Each row was made from one path, in order. Every step used is in the known rows, and no mark comes twice. Write each row's path.
Known rows:
c/m/w/v: [-24  16 -13  17  12  17  17 -12 -29  27  12   8   1  22 -43   0  -6  -6
  47 -18   7  21   4  -6  11 -17   5  15 -16 -15   3  19   4 -14  -6  14
  23  16  10  38  69   8 -16 -46  -7  36   3   7  43  13  39  22  -4 -21
  18]
j/z/v/r: [-21  -4  19   3 -61  16 -18 -12  14  34  34  29  18  -5  26  22  22  26
   8 -43  10 -21  19  33 -21  19  31 -19   4  25 -11  17  56  -9  25 -22
  15 -20 -16 -21 -45 -22  21  12  26 -51 -20   4  29   9   3   7   5 -19
 -31]
k/u/w/v/g: [ 14 -19   5  18 -18 -21 -18  -4 -15   5 -59 -16 -24 -27  36  47 -10 -26
 -29  68  -4  60  26  29  46 -48  -9  11 -13 -22   7  23  15  62  14  -6
   2  24 -35  -7 -60  35 -11 -58  41  25  52 -25  17 -31   9  29 -34  35
  16]
j/z: [-16 -36  17  24  -8  15 -15  13   2  11  29   4 -27  32  12 -17 -18  -6
  21 -26   7  -5 -32   2   4  -5  12  -9  12  -6  -7 -10 -23   4  12 -28
  -5 -25  -1  13  -8 -29  36  40   5  -6   3   4   7 -25  -5 -17  -8  13
 -24]
v/z/j: [ 20 -18  16 -56  15 -32 -19  28 -17 -28  38  -4 -11  21   7   0   1 -27
 -10  31 -13  -1 -17 -35  -4  27 -16  13  18 -17   0   0 -10  11  -7  22
 -17 -23   9  -2  27 -49  44  46  -6   0  15 -10 -10  -6  19 -12   7 -22
 -23]
u/k: [-26 -39   1   0 -16   2  13 -13   2  -1  -5 -11 -11 -11 -14  15   1 -16
  12  -3 -12   7 -27  -7   6  28  30  -4 -13  -5  14   1  27  16   6 -15
  18  10 -31  -2  35 -33 -33   2  -6 -29   2   7  -5  22 -16  11   9  -6
  30]
r/v/c: [ -5   9  -4   6   8  32  35  -4  -6   6  22 -40  27 -22   4 -25  27  -9
 -13 -42 -40   6 -14  -3 -48  -5 -13 -26 -11  -8 -30 -37  -5 -26  -4  16
   7  26  21  12  -5  20   4  25 -16   9   3 -12 -32   5 -30 -66  13  -2
 -27]
j/z/v: [-15  -9  12  -3 -43 -14 -17  -7  -6  41  42  14   2  25   7   6  -5   3
  18 -12   0 -31 -33  23  -5  -1  33 -47  38  10  -7   3  34  -3  19 -46
   9 -31 -28 -11 -30 -42   6  15  28 -43   0   1   5  -9 -13   4  -4  15
  -2]
z/v/k/u: [  3  11 -11 -43  -9 -40 -49 -17  -3 -19 -38  30   3  -1  30  46  16  22
 -12  49  -3 -53  17  29   7  21  44 -35   5  38   4  14  14  -3  35 -18
 -33  11 -29 -20 -39  35 -43 -11  -4 -30 -10   6  -7 -11 -28  -9   9  26
   6]
j/z/v/k/u/w: [ 11   4 -25  -8 -33 -27 -34 -11   9  17 -10  53   3  -3  59   7 -19   2
 -41  38  12 -28 -36  28  35  -9  29 -18  15  25   8  15  21  30  60 -51
 -16  -9  -9 -17 -56  35 -14  -8  24 -18  22   3   5 -48 -33  35   9  31
  -7]
r/v: [-36  -9  -2   0   4  33  12 -20   3  11  20 -32 -12 -30  -1   8   7 -27
   6 -38   0  22  -5  -4 -20   0  -2  -4  -5  -5 -20 -28  -6  -6 -13  26
 -18  28   4  12  16 -11  -4  28 -17  -2   7  11 -18  18  -5 -51   9   7
   8]
v/k/u/w: [ 11 -13 -17  -6   5 -23 -24   0   1 -12 -38  29   1 -28  47   6  -8 -21
 -45  28  18 -13 -10  13  38  -2   0  17 -10  31  18  11  -4  30  36 -23
 -19  24   0  -8 -28  56 -23   0 -11   6  14   2  -4 -45 -28  14   6  20
  -2]
v/g: [  0 -36   6   3 -30 -17 -23  -4  -8  -3 -24 -23 -12 -11  27  55  12 -20
  -5  -3  -3  22  13   8  19 -21  21  -7  -6  -6  -6   2  -4  40  -3  13
  -3   4 -42  -5 -28   0  11   5  -2  -1  11 -23  -3 -25   9 -37 -23  19
   1]
k/u/w/v: [  8 -11  10  14  18  -8  -9   7 -14   9 -32  -9 -22 -25   1  -1 -15 -30
 -21  51   2  40  24  23  41 -26 -33  14   1  -5  17  17  15  24   8 -22
   8  25  -4  -2 -27  28 -26 -40  35  18  36  -4  20 -13  -7  50 -11  22
   9]
m/w/v/r: [-31   7  15  10 -14  50  15  -4 -12  28  10  29   8 -26 -15  15  17  -6
  19 -33   4  29  47  14  -8  11   3  37 -43   8  18  23  39  -4 -11  10
  17  30  19   7  10  20   5 -36   5  24  -4  -1  60  34  47  16  23 -30
 -23]
c/m/f: [  5  15 -23  25  -3   6 -28 -22 -33   8  26 -30   5  13 -36   8  26  10
  48 -77  17 -10  18  29  18 -12  -1  -3   3  31 -26   9  -1 -34   0  38
  30  55   1  -4  56 -18   1 -17 -32 -17 -18  13  25 -10 -18 -28  -5 -20
  35]
l/c/m: [ -6  11   3  21 -25 -27   1 -16  19 -20 -14 -21  30  25 -16 -12   4  10
   8 -43  38 -38  22  15 -18 -12  -3   3  36  14 -27 -29 -12 -21 -25  28
  13  -6  -2  -7  43 -14 -10  23 -33 -24 -46  29  10  12  12 -11 -27 -28
  44]
c/v: [ 14 -10  33  10   7  14   4  17   7   7 -14   0  -8   0 -32  -3  -6  17
  16 -20  -1   9  -6 -13 -13   0 -13  17  12   3  25  -1  -8   2 -38  -9
 -11 -23  13  11   1 -40  29  13  11  -3 -23   6 -36  29  -4  17 -13  10
   5]
j/z/v/g: [ -3 -17   5  -1 -71 -24 -32 -17  -2  37  10   7  -6  12  40  54  -1   5
  -2   6  -9   2 -19  27   6 -28  49 -44  19  -8 -17  10  25  40  26 -22
   4 -25 -56 -21 -58 -23  18  -3  40 -33  21 -21   5 -31   7  -7 -32  30
   2]
r/v/c/m/w: [-17  36 -36  15   0  50  22 -20 -13  26  37 -11  52  19 -20 -33  21  -4
  13 -91  -7  -6 -37 -11 -40   0  11   2 -11   2 -42 -14   4 -25  10  28
  15  39  36  47  65  32 -16 -20 -40  47  -5  -5   9  10   2 -37  11 -25
  -3]
u/w: [ -1 -26   0  17 -16 -10   9   9 -12  19  14  -1  16 -30   5 -12  -1 -46
 -28 -27  16  22 -22   3  32 -10 -14  16  14  13  19   1  21  24   7 -26
  29   8  -3 -17  -8   1  -9  12  -5 -11  14  -5  -1 -24  -9  11   1  14
  -2]
k/u/w: [  4 -17   3   9   5  -9 -40   9 -10  -1 -32 -10  11 -26  23 -17   0 -40
 -43  -2  20  14  -3  27  39  -2 -18  16  17  27   1   8  18  31  24 -33
   3  29 -13  -9 -31  29 -29  -7   6   0  26   0   1 -35 -28  28  -5  20
   6]
z/v/k: [ -6   7 -19 -38 -36 -40   7 -26  -5   4   8  44  13 -12  19  53  11  16
   5  21  -8 -45  -3   0  -1  10  53 -33  -4  28  26  10  20 -17  18  -4
  -9 -18 -27 -25 -11   5 -16  13 -12 -52 -21   0 -13  -6  -9 -25  15  12
  -2]
w/v/k: [ -3 -14 -17 -13  10 -18  38  -3  -5 -18  -7  32 -33 -10   5  43 -10  13
  23  60 -14   1  15 -15  15 -12  17  -2 -43 -12  39   8 -27 -11  -6  18
 -18  -9   0   6  15  20   9   6  -6   2 -15   0   6   4  17 -20  13   5
 -12]
l/c/m/w/v/z: [  3  28  28  -3   6  -6  22  -2  28 -22  26  20  -3  35 -38 -21 -45  -7
   8   4  58 -15  12 -15 -28 -30 -10  36  23 -36   0 -22   8  12 -43   9
  -1 -26   8   9  67  -7   6 -39  -3  52  -2  22  47  44  65  32   4 -27
  30]
w/v: [-12 -18  16   8  14  -4  24   5 -16   0   0 -17 -32 -11 -26  13  -5 -11
  29  31 -16  27  31   0  11 -17 -12  -1 -11 -20  21   3   1  -7 -20   0
  10   3  -8   5   4 -11  -2 -11  12  -1   6  -3  14  15  13   2  -1   1
  -1]
j/z/v/w: [-23   7 -23  10 -30  12  -2 -10 -15  43  32 -11  -7   3   3 -14  12  22
   4   1 -21 -16 -27 -13  48  41  25 -30   1   7 -27  12  13  -6  38 -45
  28 -41 -10 -35 -62 -39 -16  15  11 -51  18 -14  12 -47 -25  13 -18  27
 -11]
k/u: [ -8 -11  22 -11  26  -2 -60  12  -8 -23 -44 -24 -11  -3   3   1  11 -15
  -6   6   9  -7  23  26  15  17  -4  -3  10  21 -17  -2  -8   1  10 -15
 -20  26 -21   3 -21  17 -26   2  -7   1   6   3  -5 -10 -30 -11  -7  18
   5]
m/c/v: [  8 -10   8  18  26  29   1  41  37  -2 -26   1 -13  -4 -24 -27  -6  23
  33 -27   7  20  10  -8 -29  13 -11  21  28   6  29  -2 -29 -25 -54  -1
  12 -27  -6 -18   1 -41  16  17  12  -8 -36   7 -57  41  30  17  19   2
  12]
c/m: [-15 -11 -10  14   3  -8 -15  -2  -3 -13   5 -28  11  27 -14   8  14   9
  30 -47  13 -11   5  -6   5   3   5 -10  11   6 -21   7 -15 -20   6  30
  12   4 -14  23  52 -19  -4  16 -28 -20 -24  11   2 -10  -1 -15 -21 -30
  24]

Which path is each row?
[-40   6 -37  20  16  46  21 -16  -4  16  18 -51 -18 -44   2 -14  20 -12
  -8 -16 -18  34  -7 -29  34  44 -12   7 -39  -1 -37 -16 -23  -2  11  27
   2  17  17  -6 -21 -15 -24  26 -22 -14  20  -2  -8 -17 -17 -34  -4  21
   2]
r/v/w
[-22  15 -23  -4 -21  -6  -4 -13 -27  27  14 -24  19 -28 -10   4  38  10
  -8   4 -24  -8   9 -19  51  52  18 -28  -5  21 -16  18  23 -15  19 -22
  35 -20 -23 -47 -48 -28 -49   1  -5 -60  11 -17   3 -31 -26   7 -14  26
   9]
z/v/w
[ 38   3  27 -47  19 -21 -11  33   1 -19  22  11 -14  27 -11 -11  -9   4
 -12  32 -16  10 -25 -38 -21  17 -30  27  24 -17  18   3 -20  11 -29  16
 -25 -37  28   3  21 -67  74  30  11   8   4  -6 -33  22  21  19   0 -22
 -13]
c/v/z/j
[  6 -19 -24   2  -1 -24  51  -8 -11   4  -3  41 -18 -27  19  29 -18  -8
  -6  59  -5  16  -1 -15  34 -29   3  13 -34  -8  49  15  -4  16   9  -1
   3  -7  11  -7   5  32   6 -11   2   6   4  -4  10 -14  15  12  13   4
 -10]
u/w/v/k
[-21  32  -7  14 -28   5   0 -19   2  14   8  14  46  27 -29 -29   2  -9
  15 -77  44 -36  -4  15 -18  -3  13  31  24  26 -25 -14   7 -11 -21  12
  16   7   8   6  64  15 -19  -9 -44  22 -25  24  29  18  39   1 -11 -21
  29]
l/c/m/w
[ 19  14  42  17 -15   0  16   3  36   1 -32   2   8   0 -27 -21 -14  22
   1 -17  18 -17  16  13 -40 -10 -13  26  39  13  18 -33  -9   2 -64  -7
 -12 -30  15 -23  -8 -33  28  18  -1   1 -42  25 -27  44  19  24 -17   8
  22]
l/c/v
[ 13  25 -13   8 -35 -14   5  -6  -4  17  39 -14  50  60  -3 -18  23  47
  20 -40 -22 -47 -29   6 -32  -7  26 -66  23  -3 -36   2  12 -40  36  -7
  34 -21  -5  15   4  -9   2   4   4 -32 -26  -4   0 -21 -34  -4 -23 -29
  -7]
j/z/v/c/m
[  7  21  -6 -40  21 -15   2  14 -28  -2  46  19 -10  48 -23  -7 -14 -12
  12  33 -11  15 -21 -39   0   2 -16  29  -2 -38  -5  23  -5   1  -9  36
  -1 -10  28  28  79 -27  37 -18   6  44  26  -1  34  15  55  25   1 -47
   1]
c/m/w/v/z/j
[ 17   0  17   5   9  10  46  14 -28  -4  -2 -25  17   1 -18 -17  20   1
   8  21 -53   9  21  -5 -23 -21 -18 -21 -14 -21  11  -2  -1 -30 -16   3
  30   6  10   4 -12  19   4  -9   7  13  -3 -25  -3   6 -20 -17  -4  -6
 -32]
w/v/c
[ 10  12 -10  15  10  -8  33   2 -17 -10   2 -34  25  36 -25 -17  21  31
  30  -1 -28  -2  21  -9 -17 -21 -15 -29 -15 -27 -14   3 -14 -46   0  30
  31   8  11  32  36  14  -2 -15  -7   1 -18  -9  11  -1 -18  -4 -19 -40
   0]
w/v/c/m
[  2   7  -8 -29  -9 -26 -49 -10   9  -5 -22  46 -15  18  45  33  -6  27
  -5  49   1 -59 -11  29   3  10  45 -39   5  22  -9   8  -4   1  44 -35
 -40  -8 -23  -8 -50  22 -13   1  18 -22   0   9   0 -26 -34   0   5  26
 -11]
j/z/v/k/u
[ -4   3 -32  -4   6  -3 -13 -17  13  -2 -22  17  -5 -41  50  11 -10 -30
 -50  16  18  10 -19  14  18  -3  -3  14 -18  22   0  -3  -8  33  35   1
 -37  36   9   1 -19  58 -23  -1  -8  11  25   8 -11 -26 -20  -5  23  24
   7]
r/v/k/u/w
[ 24  26 -13  24  12 -14  10  -1 -12  -5 -31 -34  33  23  -2 -27  10  19
 -13  16 -21   7  15  14   1 -28 -29 -16   0 -10 -17  14  -2 -20  27  13
  27  23  16  24   2  44 -24 -40   9  17   7 -10  14 -25 -36  27 -23 -25
   4]
k/u/w/v/c/m
[-16   4 -27 -10   7   7  40 -13 -19  12   1  62 -21  -6  -9  29 -19  -3
  26  33  -8  -3  -6 -15  16 -10  31  20 -46  -1  44  15 -13  -5  -7   2
 -17   4  15  14  34  38   0 -28 -16  41  -3  -1  27  10  39  -6  29  10
 -16]
m/w/v/k
[  6  17  51  21 -42  27  17  -3  47  -1 -34  19  25 -25  -3  -9  11  38
 -13 -49  25 -10  57  29 -49  13 -12  47   3  31  11 -17  20  -1 -55  18
 -11 -20  28 -24 -29 -18  45  10   4 -17 -58  22   0  57  28  26   1 -29
  -7]
l/c/v/r
[ -1   5 -33  32  33  47  13  30  23   4 -25 -25 -22 -22 -27 -44   9  35
  17 -15 -13  26   9 -34  28  56 -23  28 -12   9  11  12 -44 -25 -28  -2
  28 -36   6 -41 -33 -43  -5  16  -4 -19 -13 -11 -40   4  11  24   5  19
   2]
m/c/v/w
[ 20 -10  37  -8  36 -14  -4  24  12 -33  -4   2 -37 -10   1 -13 -45 -29
 -40  68  39  33  13  -9  24 -26 -40  23  13 -34  14  -3  16  47  -5 -25
 -10 -11 -11  -5 -11   4 -10 -29  34  32  44  -5  19   3   9  52   7   6
   7]
k/u/w/v/z
[-14 -13  26 -19  30  16   6   1  34 -30  49 -16 -28 -15  -3   1 -29 -31
 -18 -17  29  18 -11 -31 -32   0 -19   8   8 -35 -18 -38  -5  22 -22  16
 -38  -9   2  11  26 -31  13  28  -7  16  15   7 -17  28  13 -38  24  -9
   4]
r/v/z
[ 11  11  -8  17   0  -7   9   1  -6 -16  10 -37  50  34 -13 -22  31  24
  15 -47 -24 -27   0  -9 -24   0  -3 -26   3   0 -27  -4 -15 -41   9  26
  27   9  10  27  38   6  -6  15 -26 -12 -35  -7 -10 -14 -29 -28 -17 -35
  -8]
v/c/m
[  1  24   7   4  13  32  46   9 -37  21  11   1  29   3 -33 -28  10  -6
  10  -4 -43  11  -8  -3 -23 -16  -2  -1 -20 -11  13   0  13 -25 -10 -14
  34  17  25  12  11  37  -5 -32  -2  52  13 -24  22  14   8  -9  11   2
 -38]
m/w/v/c
[ 26  12  11  11  15   3  23  15 -23   1 -25 -20  24 -15   6 -36   5 -12
 -37  49 -39  21  14  19   6 -26 -37  -9  -3 -11   7   2  14  -3  15 -24
  24  29  12  -4 -42  52 -16 -32  23  30  27 -25   7 -19 -39  21  -1   8
 -27]
k/u/w/v/c
[  2  -5  -1 -53  18  -7  -4  10  -5  -8  50 -12 -17   2  15  -2  -4 -31
 -20  15 -17  22 -28 -36 -22  21 -29  12   5 -25 -23 -17 -13  13 -11  42
 -34  -4  24   9  28 -44  47  42  -4  11  31   0 -19  15  20 -33  17 -24
  -8]
r/v/z/j
[ 24  -2 -28   8  18   0 -18  25  39 -18 -57  38 -12 -28  30 -17 -22  10
 -28  29  18   3  -9   9  10   0  -6  30   6  27  34  12 -25  10   3 -16
 -18  -5   1 -26 -29  34 -10  -7  10   8 -11   5 -46  -5   4  42  28  25
   4]
m/c/v/k/u/w
[ -2  19 -29  14   6  19  24 -15   3  -5  23 -49  38  19  -3 -22  24  19
   9 -58 -19  -7 -14 -14 -44  -6  -7 -30  -9 -13 -50 -26 -16 -34  11  53
  10  27  21  36  40  10  -2  11 -28   1 -17   7 -17   1 -29 -49  -5 -32
   3]
r/v/c/m
[  2  -1  -8 -20  33 -17 -20   0  -3 -34 -51  20 -40   0  21  39  -6  14
   3  83  -7  -9  35  13  21  -2  10  -2 -29   2  15  13 -26  -2  14   2
 -42  18  -6   5 -25  41 -20 -16   3  16   1   2   9  -2 -14  -2   4  18
   2]
w/v/k/u
[ 30 -10  31  -9  44  19   1  49  63 -47   7  15 -28   9 -27 -31 -43  17
   8  -8  38   8   2 -36 -37  13 -23  27  39 -27  30 -12 -28   4 -56  -4
 -11 -62 -11 -15  14 -56  32  17  17   9 -25   9 -49  53  44  22  32  -8
   6]
m/c/v/z
[ 32  -8  57 -15  29   3  -1  30  38 -34  17  12 -20  10 -26  -9 -39  11
  -6   0  33   1 -13 -40 -24  -1 -22  30  23 -26  25 -14  -8  29 -45 -14
 -30 -50   6  14  15 -51  43  10  14  14 -12   5 -36  38  15  23  -1  -7
   1]
c/v/z
[-17   6 -24 -22  27   5 -33 -18  18 -27 -34   6 -25 -27  39  29   0  -2
 -12  26   0 -18   6  12 -11   9  11  -4 -28  17 -20 -16 -37   4  21  22
 -67  39   5  12 -17  46 -20  14 -22  13   5  12 -17  -2 -26 -42  20  18
   4]
r/v/k/u
